What can hang from each mark
saval: mugeb
zufo: sipeke
fivuru: seliz
foge: mugeb
sipeke: zufo
ritas: mugeb nobun
nobun: pato vopak
mugeb: boki foge sipeke vopak
seliz: fivuru mugeb
boki: mugeb
tepon: mugeb

Known rows, with every way that one mark hangs from another
[fivuru [seliz [mugeb foge sipeke vopak]]]: [  7.0  16.9  -4.1 -10.6  21.2  26.7  16.1  10.6 -27.9  10.7  -4.1  -8.6
 -18.7 -14.8  42.0 -17.7 -29.2  -6.6  15.7   7.6  -8.4  -8.7  15.6  -0.8
  -6.0]
[boki [mugeb [sipeke zufo] vopak]]: [ -4.7  17.4   8.2  -9.7  26.7  11.3  14.7   4.5 -11.0  -8.0  -5.6  -7.6
 -29.1   6.6   2.8 -10.1 -22.2  -7.6   0.6  21.4 -19.3  15.2  -1.5  -4.5
  10.7]
[sipeke zufo]: [ -2.0   2.5   0.8  -6.2   0.3  -0.2   1.1  -1.9   2.2  -2.1  -7.9   4.0
   5.8   9.4   1.7  -1.7 -12.9   7.1 -14.7  -7.4  -1.3  14.7   3.6  -0.3
  -0.8]
[foge [mugeb sipeke]]: [  6.4  -5.9   9.2  -2.1  17.5   7.8   4.3   8.0 -13.3   5.8   9.1  -4.0
 -19.6  -4.6 -13.5  -7.3 -24.5  -9.7   9.2  17.9  -4.1   9.9 -13.4   8.2
  -1.7]
[tepon [mugeb boki [sipeke zufo]]]: [ -6.1  22.9  14.8 -12.1  15.3  20.3   3.1   3.8 -24.5   1.5   1.1  -4.1
 -11.4  18.7   9.3 -13.8 -11.1  -0.1  -6.0   3.7 -12.7  16.8 -28.7  -3.8
  11.0]
[tepon [mugeb boki foge [sipeke zufo] vopak]]: [ -4.9  43.2  12.9 -12.7  19.3  38.5  14.9   6.4 -44.9   3.8   1.3  -4.2
 -24.6  11.3  15.3 -14.7 -17.2  -9.3   1.4  11.3 -24.8  15.7  -7.3  -9.9
  17.0]
[ritas [mugeb foge sipeke] [nobun pato vopak]]: [-21.6  16.7 -11.4  29.5  10.9  15.6   2.9 -27.0   5.6  11.4   9.2  -8.7
 -17.0  17.7  65.0  -7.2 -19.7 -16.4  12.2  22.5  -7.7 -13.6   8.8 -18.6
  -0.3]
[zufo sipeke]: [ -3.1   7.0   2.1  -4.8   5.8   0.0  -3.6   2.0   2.5  -1.6  -6.7   0.0
   5.1   4.0   5.7  -2.1  -8.2   5.3 -14.7  -2.5  -2.0  16.7   3.0  -0.7
  -8.6]
[ritas [mugeb boki foge sipeke vopak] [nobun pato]]: [-17.2  35.6  -2.8  11.9   6.7  24.4  24.4 -15.9 -22.0   1.5  13.2 -12.4
 -18.3  18.8  61.6  -9.3 -11.3 -13.6   7.9  38.6 -13.4  -7.8  -4.9 -16.2
   8.6]
[seliz fivuru mugeb]: [  6.6   1.6  -1.8  -6.0   9.7  10.5   8.1  11.5  -2.5   9.1  -7.4 -15.3
   2.0 -16.0  19.6 -10.9  -8.7   7.4   5.5 -15.9   4.0  -9.2   1.3   7.5
 -11.7]
[seliz mugeb]: [ -3.2   1.3   0.8  -4.5  12.0   6.6  -6.1   6.0  -6.3   0.2  -1.3  -2.0
  -1.1  -9.5   1.2  -7.4 -13.6  -0.6   4.7 -10.4  -3.4  -6.0  -7.7   3.6
  -1.2]
[saval mugeb]: [ -3.2  11.8  -3.8   4.2  12.8   3.2   1.4   5.0  -2.6  -9.0  -4.1 -10.9
  -9.6   6.9  -0.2  -5.4  15.7  -7.5  14.7 -11.7 -10.8   6.2   3.6  -7.1
  12.2]
[mugeb boki sipeke]: [ -3.4   9.9  10.3  -0.2  13.8  10.1   8.2  -0.5 -18.7  -3.0   8.3  -0.8
 -15.7   7.9  28.1  -9.8   0.1   9.2   7.0  17.7  -8.9   4.7 -26.5   1.0
   3.6]
[saval [mugeb foge]]: [  2.8  23.6  -6.6   7.6  23.4  16.6   4.4   7.1 -13.4 -10.9  -2.6  -7.0
 -18.3   4.7   4.0  -5.3  10.7 -15.8  22.4 -11.5 -16.4   5.7  10.5  -6.1
  18.8]
[boki mugeb]: [ -1.3   7.5   3.0   2.5  22.4   4.4   7.3   8.8   0.5 -12.7   0.8  -8.1
 -14.9   1.8 -12.4  -2.8  -7.9  -9.0   6.0  14.4  -7.0   3.3 -10.6   0.3
  11.0]
[fivuru [seliz [mugeb boki foge [sipeke zufo] vopak]]]: [ -0.8  28.1   1.0 -12.1  21.6  33.0  25.3  11.3 -37.8   5.3  -4.3  -5.2
 -13.1  -4.2  53.1 -21.3 -35.1   9.5   4.0   9.4 -11.3   3.5   5.0  -2.0
  -3.2]
[ritas mugeb]: [ -5.6  12.6   1.7  10.4   1.8  -2.8  10.8  -6.7   8.3   3.0  -3.9  -7.1
   3.2   7.5   5.2  -6.7   3.7  -7.4   8.6   4.3  -6.7  -5.2 -12.4  -5.2
   8.8]
[tepon mugeb]: [ -1.1  11.2   4.9  -6.6   3.2  11.3  -4.7   5.9  -8.9   5.9   0.6  -7.0
  -2.7   3.5 -19.8  -4.4   1.7 -14.3  -0.8  -5.9  -4.6   1.0  -8.2  -4.9
   9.0]
[fivuru [seliz mugeb]]: [  3.3  -0.9  -5.7  -7.3   7.2   8.7   7.3  10.9  -5.7   7.0  -4.9  -8.6
   6.3 -11.2  23.4 -12.4 -19.8   4.4   3.0  -4.7   7.1  -8.9   5.1   2.4
 -11.1]
[nobun vopak]: [-17.5   0.1  -2.7  17.7  -0.7   4.1  -4.3  -9.6   4.8   9.7   2.1  -0.3
   1.0  -1.7  17.1  -2.7  -8.5   8.3   3.4   2.3  -3.8  -5.1  14.2 -10.1
  -7.4]
[boki [mugeb foge vopak]]: [  0.0  27.8   1.1   2.2  27.5  22.4  18.6  11.6 -19.9 -10.3   1.5  -8.2
 -27.1  -6.0  -5.7  -3.2 -14.0 -18.4  13.1  22.1 -19.5   2.1  11.8  -5.1
  18.0]
[mugeb foge sipeke vopak]: [  4.5  22.3   2.3  -3.6  16.3  22.8  12.1   0.1 -27.1   4.5   1.1   1.1
 -31.1  -4.6  23.2  -6.9 -10.3 -14.9  16.7  14.8 -17.9   0.1  14.8  -4.0
   6.3]
[ritas nobun]: [-14.9  -6.6  -1.6   5.0  -7.1  -1.3  -3.1  -7.8   1.6   5.8   6.1  -5.4
   6.2   2.6  12.7   1.3 -10.5  -6.6  -2.6   7.7   5.4  -4.6  13.6  -7.1
  -8.6]

Rows
[  4.2  31.6   5.3  -6.9  25.5  38.1  27.8  12.8 -39.9   9.2   0.4 -15.1
 -24.9 -16.1  50.9 -19.9 -15.1   6.0  20.1   6.1 -15.8  -6.8  -0.8   3.2
  -2.3] -> [seliz fivuru [mugeb boki foge sipeke vopak]]
[-34.6  28.0   5.0  30.4  18.0  21.5  15.1 -23.4 -11.2  10.4   5.6  -6.3
  -9.2  20.9  65.5 -17.1 -31.5  -1.7  10.4  21.5 -20.3   1.2  -0.2 -20.3
   3.0] -> [ritas [mugeb boki foge [sipeke zufo]] [nobun vopak]]
[  4.1  18.4  -7.4  -7.8  11.4  25.5  17.3  13.0 -24.0   8.7  -4.7  -8.8
  -5.1 -17.2  31.7 -13.0 -26.1  -2.6   8.7   2.4  -4.5 -10.2  24.0  -2.4
  -5.4] -> [fivuru [seliz [mugeb foge vopak]]]
[ -7.3  15.8  15.0  -8.6  11.5  19.9  22.1   9.7 -34.2   3.8   8.2  -4.9
 -17.0   2.2  -0.4 -12.9 -32.3   7.2  -4.0  29.2 -14.8  22.9 -12.5   0.9
   0.6] -> [foge [mugeb boki [sipeke zufo] vopak]]
[-17.9   3.5   4.8  12.2   6.3  -2.1   5.2 -17.2   6.9  11.6   3.9 -12.3
  -6.2  13.2  29.4 -10.3 -10.3 -18.2  12.5  17.6  -7.1  -8.1  -6.8 -10.7
   0.8] -> [ritas [mugeb sipeke] nobun]
[-26.8  26.3  -4.5  11.8 -14.4   9.3  22.1 -14.7  -6.9   1.6  11.9 -16.4
   5.9  17.7  42.6  -4.0  -3.9  -1.7  -7.6  33.3  -3.2  -9.3  -3.8 -18.7
   2.1] -> [ritas [mugeb boki vopak] [nobun pato]]
[  7.1  22.7   0.5   0.5  22.1  30.8  20.8  15.8 -27.0   3.4   0.1 -12.0
  -6.1 -14.2  37.0 -13.5 -11.1  10.3  13.0  -6.1  -5.6  -7.1  -6.6   6.9
  -2.5] -> [seliz fivuru [mugeb boki foge]]
[  4.5  -4.4   9.3  -6.9  17.1   7.0   4.2   6.8 -11.2   4.8   2.4  -0.7
 -14.5   3.1 -14.0  -8.5 -33.6  -4.2  -2.6  10.3  -5.2  22.0 -11.4   7.4
  -2.7] -> [foge [mugeb [sipeke zufo]]]
[-26.1  25.8   0.3   3.5  -4.9  11.1  20.4 -19.3  -8.4   2.3   5.9 -13.1
  -4.5  28.6  57.7 -10.8 -15.7   0.0 -12.5  32.1  -8.1   3.6  -8.8 -17.2
   0.3] -> [ritas [mugeb boki [sipeke zufo] vopak] [nobun pato]]
[  1.9  24.4   7.7  -2.9  26.1  24.8  13.0  -0.5 -29.2  -6.9   1.7   7.6
 -20.6  14.3  36.0 -10.2 -19.2   7.0   2.4  10.0 -16.0  16.7 -15.4   1.1
   9.3] -> [mugeb boki foge [sipeke zufo]]
[ 10.6  21.0   0.4  -9.3  24.1  30.5  18.9  11.8 -26.6  13.7  -6.2 -14.2
 -26.0 -20.7  40.6 -16.4 -16.8  -5.3  20.6  -2.7 -12.5  -9.6  13.8   3.8
  -6.5] -> [seliz fivuru [mugeb foge sipeke vopak]]
[-31.2  27.8 -10.2  35.2   0.7  21.5  13.7 -21.5  -4.7   3.9  14.5  -9.8
   0.8  19.0  64.2  -5.1 -14.9  -1.5   3.7  26.6  -6.4 -12.5   2.4 -21.2
   2.1] -> [ritas [mugeb boki foge] [nobun pato vopak]]
[  2.9  27.5   5.1  -0.9  37.1  24.8  18.4   8.0 -24.7  -7.7   2.2  -8.0
 -43.2  -2.8   7.6  -8.3 -17.4 -22.0  20.4  27.8 -23.8   3.5   3.4  -3.1
  16.8] -> [boki [mugeb foge sipeke vopak]]
[-34.4  14.6  -3.3  29.2   0.5  10.1   8.4 -27.1   3.1   7.9  15.5 -13.0
  -6.0  24.9  71.1 -11.1 -12.8   2.6   2.6  31.6  -5.0 -11.4 -13.5 -20.0
  -4.1] -> [ritas [mugeb boki sipeke] [nobun pato vopak]]
[ -2.1  33.2  -6.0   3.3  15.3  21.5  11.7   8.3 -23.1  -7.3  -3.8 -10.6
 -22.2  -0.3   6.3  -5.7   8.8 -16.6  21.8  -3.9 -22.3   5.1  24.6 -12.2
  18.6] -> [saval [mugeb foge vopak]]
[-27.9   4.8  -8.4  25.5   1.0   3.2  -0.7 -29.5  16.9  12.4   9.0 -12.2
  -7.0  21.1  60.5  -8.1 -15.0  -8.9   4.2  22.5  -1.9 -13.6   2.1 -18.8
  -7.4] -> [ritas [mugeb sipeke] [nobun pato vopak]]
[  0.8  29.4   5.4  -6.1  37.7  24.4  18.6   6.4 -22.3  -9.5  -4.7  -3.8
 -38.0   4.6   9.5  -9.9 -28.7 -16.1   8.0  21.1 -24.4  15.1   5.4  -3.2
  16.1] -> [boki [mugeb foge [sipeke zufo] vopak]]
[ -3.6  15.8   7.5  -3.7  26.8  11.2  14.4   5.9 -13.3  -6.7   1.0 -10.8
 -33.7  -1.0   1.2  -9.4 -12.7 -13.8  12.6  27.5 -17.7   3.6  -3.3  -4.0
  10.8] -> [boki [mugeb sipeke vopak]]
[  6.1  -1.9  -1.9  -9.5  16.9  10.5   5.3   8.5  -9.0   8.6  -4.0  -8.5
  -7.5  -8.1  35.6 -17.2 -23.3   1.6   9.5   0.3   2.6  -7.5  -3.6   3.6
 -11.1] -> [fivuru [seliz [mugeb sipeke]]]
[ -1.7   8.4  -5.1 -10.6   1.0  13.2  14.1  11.2 -14.3  10.1  -5.7 -11.3
   4.2 -16.3  26.1 -13.2 -21.7   3.8   2.2   2.6   1.8 -10.3  18.1  -3.2
 -11.4] -> [fivuru [seliz [mugeb vopak]]]
[  3.9  22.1   7.6   3.7  24.6  25.5  13.6   1.8 -32.0  -5.0   9.2   3.6
 -25.5   5.9  34.8  -9.2  -7.9   0.5  16.0  16.5 -14.8   4.1 -17.8   2.1
  10.5] -> [mugeb boki foge sipeke]
[ -6.2  43.1   8.1  -3.9   8.7  36.6  16.5  10.4 -43.5   3.3   7.4  -8.1
 -13.6   0.8   0.5  -7.8  -2.0 -12.0   6.8  11.5 -19.9   2.4  -2.3 -10.6
  18.2] -> [tepon [mugeb boki foge vopak]]
[ -8.7  14.8  10.7   0.5   1.0  17.9  22.2  14.5 -32.4   3.0  13.3  -9.5
  -6.3  -8.4 -14.8  -6.5 -18.9   4.3   1.4  29.7  -9.4  10.0  -7.1  -0.7
   1.6] -> [foge [mugeb boki vopak]]
[  0.3   6.9   7.7  -5.8  33.1   5.8   6.8   3.7  -1.0 -12.1  -4.5  -4.5
 -25.6  11.9   3.5  -9.1 -21.5  -7.2   1.2  14.3 -12.5  16.9 -15.9   1.8
   9.8] -> [boki [mugeb [sipeke zufo]]]
[-18.5  26.8   3.3   6.9  11.4  15.7  18.5 -16.8 -11.9  11.6  -2.6  -8.9
 -14.1  13.1  38.6 -12.5 -27.2 -21.3   7.8  18.2 -19.7   2.0  16.9 -15.8
   5.9] -> [ritas [mugeb foge [sipeke zufo] vopak] nobun]
[ -1.7  34.1  -1.0  -4.6  26.9  23.1  11.1   3.8 -24.6  -6.2  -9.7  -6.7
 -32.2  11.1  20.5 -12.7  -5.4 -14.3  17.1  -4.7 -27.2  17.7  18.6 -11.1
  17.4] -> [saval [mugeb foge [sipeke zufo] vopak]]
